Each row was made from one walk, in order. Every step used is in the known rows, and no mark comes twice. Write each row's walk.
Known rows
h -> d -> m: [ 19  22  -2 -13  19  25  -4 -23  25 -17  12 -12  -5 -11 -10 -10 -12  -6
  -4  -6 -10 -20   3 -14 -16   9  -6]
m -> k: [ 11   8  -3   3  -3   1   5  11   7 -10  -2 -13  -8 -12 -10  -9 -19   3
  -7  -6  -4   7   1 -12   4  10  21]
k -> j -> t: [-20  20   4  -1  10 -16 -13   9  -9   1  22  12   8   1  11  22  -2  36
  18 -26 -38 -10  13  16 -48 -37 -16]
s -> m -> h -> p: [-17  24  20  15  42 -10  27  56 -11   4  10   1 -10 -12   1  19 -20 -11
   6 -32 -12  13 -24  15   8  -9  15]
k -> m -> s -> q -> t: [  1 -41 -28 -16 -14   4  -5   0   1  32 -52  18  12  34  15  -3   4  -4
  10  27   2   1 -18  12  -1  -7 -11]
s -> m -> k: [ 14  16  -7   8   1 -11  20  21   5  -6 -21 -15   7 -38  -4  12 -29  -7
  -1 -18  -6   4   7 -10  -5  12  37]
p -> h -> d -> m: [ 30  11   5   2  36  10   6 -16  20 -23  -4  -1  -4   5  -2 -33 -20  11
   9   1   1 -22  -8 -25  -4  14 -17]
s -> q -> t -> m -> h: [ 22  -6  13  -9 -10   7  19  12  -4   4   6  -7  -6 -10 -10  -7   0 -25
  -8 -12  45  -1  -2  38  23   7  15]
d -> m -> s -> q: [ -2   9  -3 -13   4   1  34 -18  22  31 -15  -4   3  -4  23   0   3 -18
 -18  10   5 -19  -6  13  -1  -9 -21]
q -> t -> j -> k -> m -> d: [ -8 -52  -2  11 -13  -4 -72  -9 -34   5 -17 -27 -16  12 -27  -5  35 -10
  16  28  17  22   5  20  34  11  51]
t -> j: [-15   0   7   4  -5  -6 -13  -8  -8 -16   6 -11 -14 -10  -1  17  -6 -17
  -3   5  24   9   9  -2   3  21   4]
m -> k -> j: [ 10   6  -3  11 -10   5   1  16   7 -11  12   1  -2  -9 -11  -6  -7  15
  -5 -13 -35   6   9  -2 -17 -10  20]
h -> d -> m -> s: [  1  14 -11 -10  14  21  17 -19  27  -3   9   7   3  -5  11  -1  -2 -10
 -11   5  -5 -18  -8 -35  -4  11 -32]
k -> m -> h -> p: [-16   2  14  20  34   5  -6  38 -15   2   5  13 -28  39 -10  -9   0  11
  -4  -9 -26  19 -31   5   8 -10  -7]
d -> m: [ -4  28  11 -13  24   8   3 -15  17  11  10 -21 -13 -11  -9 -14  -6  -6
  -8 -14  -3  -3  15   8 -13   0 -11]
s -> q -> t -> m: [ 21 -11   0 -23 -23   3  10 -11   5   5 -19  -6  11 -13   3 -18  -2 -12
   4  11  34  -8   6  31  18   6  14]
s -> m -> h: [ -8  31  19   9  30  -5  15  38  -3   5  15 -10  -5 -28 -14  42 -30 -21
  -1 -37   7   7  -2  11 -12   4  10]
q -> t -> j: [ -9 -25  -1 -10  -6   4 -24  -3 -14  -9  -9 -13 -13   0  -4  -1  -1 -19
  15   3  36  18  13  10   5  22  17]
j -> t -> m -> s: [-32  25   3  -2  -9 -29  26  -2  -4   5  11  20  12 -12  36  16   5  20
 -11   1  20 -12   4 -23   3   3 -49]
m -> s -> q: [ -8  -2  -9 -13  -9  -6  26   2  12  20 -16  10  12  -1  25  23 -12 -11
  -4  18   6 -14 -21   8   4 -12 -20]
q -> t: [ -5  -7  -3 -25  10  11 -19   9   1   6  -2  -9   0   3 -10  -8 -16  -3
  25  -8  12  11   3  13  -5   0   5]
s -> m -> k -> j -> t -> q: [ 11  14 -21  -8  -6 -27   2  27   0   3 -10 -10  25 -23  16  13  -8  46
  32 -38 -55  13  37  -3 -47 -17  26]
j -> k -> m -> s -> q -> t: [ -1 -57 -21  -6 -32   6 -18 -16 -13  34 -36  18  21  36  -3   1  28 -21
   8  42   6  10 -15  19  21 -17  10]
t -> j -> k -> m: [-18 -31   7  27 -27  -1 -47 -28 -29  -9  -4  -2  -8  15 -26  14  29 -22
 -10  30  11  24  13  -3  14  14  19]
t -> j -> k -> m -> s: [-34 -37  -2  28 -33  -4 -25 -23 -24   3  -4  17  -1  23  -5  24  37 -26
 -19  43  16  26   1 -24  26  16  -7]
h -> d: [ 12  11  -8 -11   8  19 -13  -3  15 -29  11  -1   6  -9  -9  14 -25   3
   8   2  -8 -14 -11 -19 -11   6  -3]
s -> m: [ -8  25   2  -6  16  -9   7  15   5   4 -10 -11  12 -34  -2  31 -31  -8
  10 -19  -3  -1   7   6 -17   1   8]
p -> h -> d: [ 23   1  -3   4  24   5  -1   3   8 -34  -7  11   7   9  -2  -9 -34  19
  20   8   4 -17 -22 -30   1  11 -14]
p -> h -> d -> m -> s: [ 14   6  -7   5  29   5  27 -12  22 -11  -9  18   4  13  18 -23 -11   7
   0  13   4 -19 -19 -46   7  16 -43]
j -> t: [-20  22   3  -9  19 -20  -9   2  -9   4   6  -4   1  -3  12  20 -15  23
  16 -19  -7 -10   5   7 -30 -18 -16]

Write each row's walk
[  8  23   4  10 -18 -27  18  -3  -7 -16   3  -4   0 -23  11 -14  -2  24
 -15 -13  10  -8  15 -15   4  11   4]  j -> t -> m -> k
[-20  18  22  12  36   1  11  45 -10  -1  28   1 -26  16  -3   0 -10  -1
  -1 -21  -9  15 -30  12  16 -13  -2]  m -> h -> p
[ 45 -12   1  -8 -15  23  13   4   5 -20   7   1   2 -10 -10  -3  -6 -24
  -6  -2  36 -18 -15  16  18  17  18]  s -> q -> t -> m -> h -> d
[-16  33  11  -4  -2 -24   6  -9  -7  -7  14   0   4 -19  16   6  -2  23
  -3 -12  14 -13  16  -2  -9   1 -25]  j -> t -> m
[ 40  10  -8  11  -2  28   4 -12  25 -29  16  -4  -4 -14 -15 -28   2  10
 -13 -13 -45 -17   9 -19 -25   3  24]  h -> d -> m -> k -> j
[  3  11  -6  13  -4 -17  -3  12  -6  -8  10   6   2  -4   8   1  -1  39
   6 -26 -42  -5  12   2 -38 -25  13]  m -> k -> j -> t
[ -3   8   0  -7 -29 -10  42  -9  14  10  -9  14  15 -17  27   9   1 -10
 -24  24  27 -16 -10  -1  27   4 -27]  t -> m -> s -> q
[ 11  15   7   4  20  23  -4  20   6 -26  35   1 -12  -4 -21  26 -24 -10
  -3 -19   3  -9 -21 -14  -7  10  -3]  m -> h -> d
[-10 -32 -10  10 -31  -2  -6 -18  -8  26 -24  19  19  24  -1  22  24 -16
 -14  41  -6   1 -17   8  18 -19  -4]  j -> k -> m -> s -> q
[-29 -62 -10  16 -35   3 -37 -18 -32  11 -18  18   2  34  -9   5  44 -29
   1  40  28  34   3 -11  29  19   6]  q -> t -> j -> k -> m -> s
[ 43 -20 -10  -8 -40   1  24  -4   5  -5 -31 -11   4 -17   0 -38   0 -11
 -10  10  31  -4   5  19  29  16  43]  s -> q -> t -> m -> k
[ 13   2   1  14  19  26 -23  13   0 -21  11  10 -13  19 -28  18 -12   2
  -7  -6 -14  -3 -22 -19 -15  11  -8]  k -> m -> h -> d
[-23  30  29  26  15 -22  21  38 -21  -8  48  27 -13   6  18  -2  19  33
  -6 -34 -27   2  -8  15  -5 -28 -16]  k -> j -> t -> m -> h -> p
[ -8 -61  -9  -1 -46  -2  -5 -20 -23  14 -19   5  12   9   8  16  32 -50
   2  39  47  14  -5  21  38   3  27]  m -> s -> q -> t -> j -> k
[-16  17 -10 -37  11 -16 -20   4  -1  10   5 -18   8   6  15   9 -10  42
  36 -19 -18  11  25   0 -30 -14 -20]  j -> t -> q
[-19 -17  15  16 -25  -1 -28 -21 -22 -13  21 -12  -5 -10 -19  21  18 -33
  -6  18  27  20  13   5  23  11  23]  t -> j -> k
[-23  20   1 -11  18   4  22  -9  21  21   8  -1  -6  -3  11  -5   2  -9
 -16  -2   2  -2   3 -14  -1   2 -36]  d -> m -> s
[-17  -5  -4 -17 -17   2  18   2   3   8   0  14  10  -5  14 -13   6  -7
  -4  13  36  10   2 -18  27  19 -29]  q -> t -> m -> s
[ 14  15 -12 -16   2  -8  -3  -4  12  10  12 -22   1   2   9 -33  19  50
  15 -34 -56  11  48   2 -45 -18   7]  d -> m -> k -> j -> t -> q
[-13 -14   3  11 -11   9 -38 -17 -13   6   2   1   3  18 -32   8  14  -4
  -1  19 -13  17   5   1   4  -8   8]  j -> k -> m
[ 24   2 -15 -14  -1  16  28 -26  31   4 -14   4   9  -6  19   3  -3 -19
 -14  17  -2 -36 -20  -7  -4   0 -16]  h -> d -> m -> s -> q
[  8  20   3  12   8 -12   7  -5   4   2  11  -8  -7  -9   5 -22  12  30
  -5 -35 -44 -11  27   8 -42 -22  11]  d -> m -> k -> j -> t
[-12  27  30  11  50   7  22  27   1  11  29 -10 -36  10  -5 -26   4  -8
 -12 -29 -13  10 -15  16  11  -9  -3]  d -> m -> h -> p
[-10 -56  -2  13 -28   9 -57 -24 -34   0 -15  -3  -6  27 -28  -6  35 -26
   9  29  23  33  17  10  17  16  32]  q -> t -> j -> k -> m
[ 17  19   3   1   9   7  13  -9  17   0  -1 -28 -18 -16 -12 -32  -4  -6
 -19 -14  -7   0  14  -6   0  12  19]  d -> m -> k
[-10  -8   5  11   3  -4 -55  -1 -12  12   0 -23  -5   3 -29   9  15  11
   4  18 -19   5  -6  14  22 -14  25]  j -> k -> m -> d
[ 53   0  -4  25  15  11  14  -4  21 -35  -3   9  -3   3  -8 -52  -4  25
   0  -4 -35 -18  -1 -30 -12   9  13]  p -> h -> d -> m -> k -> j
[ 34  -7 -11   1  17   3  41 -19  26  -2 -32  18  11  12  26 -19 -11  -1
  -2  24   9 -37 -30 -19   9   5 -27]  p -> h -> d -> m -> s -> q
[-16  16  -9 -28   4 -10 -23  11   0   7  22  -1  16   8  16  10   1  55
  39 -25 -48  10  33   9 -48 -32 -20]  k -> j -> t -> q
[-13  -9  22  25   2  12 -29   7 -23   6  27   1 -13  23 -44  19  17 -15
 -14  -1  -4  24  -5   8   9  -6   8]  j -> k -> m -> h
[-12  12  -3  -6 -23 -33  39 -12  -1  14 -13  19  18 -13  45  20   5  12
 -14   9  21 -29  -5   3   5 -10 -33]  j -> t -> m -> s -> q
[ -2 -28 -20 -27 -10   4  15   6   7  26 -30   8  16  12  21   3  -7 -16
  15  16  21  -4 -17  19   8 -12  -5]  m -> s -> q -> t
[  1   1   4 -20 -10   8  -2  -2   2  -5   4  -5   3 -12  -6 -23  -4  -4
   5   0  32   8  15   4  16  17  -2]  q -> t -> m
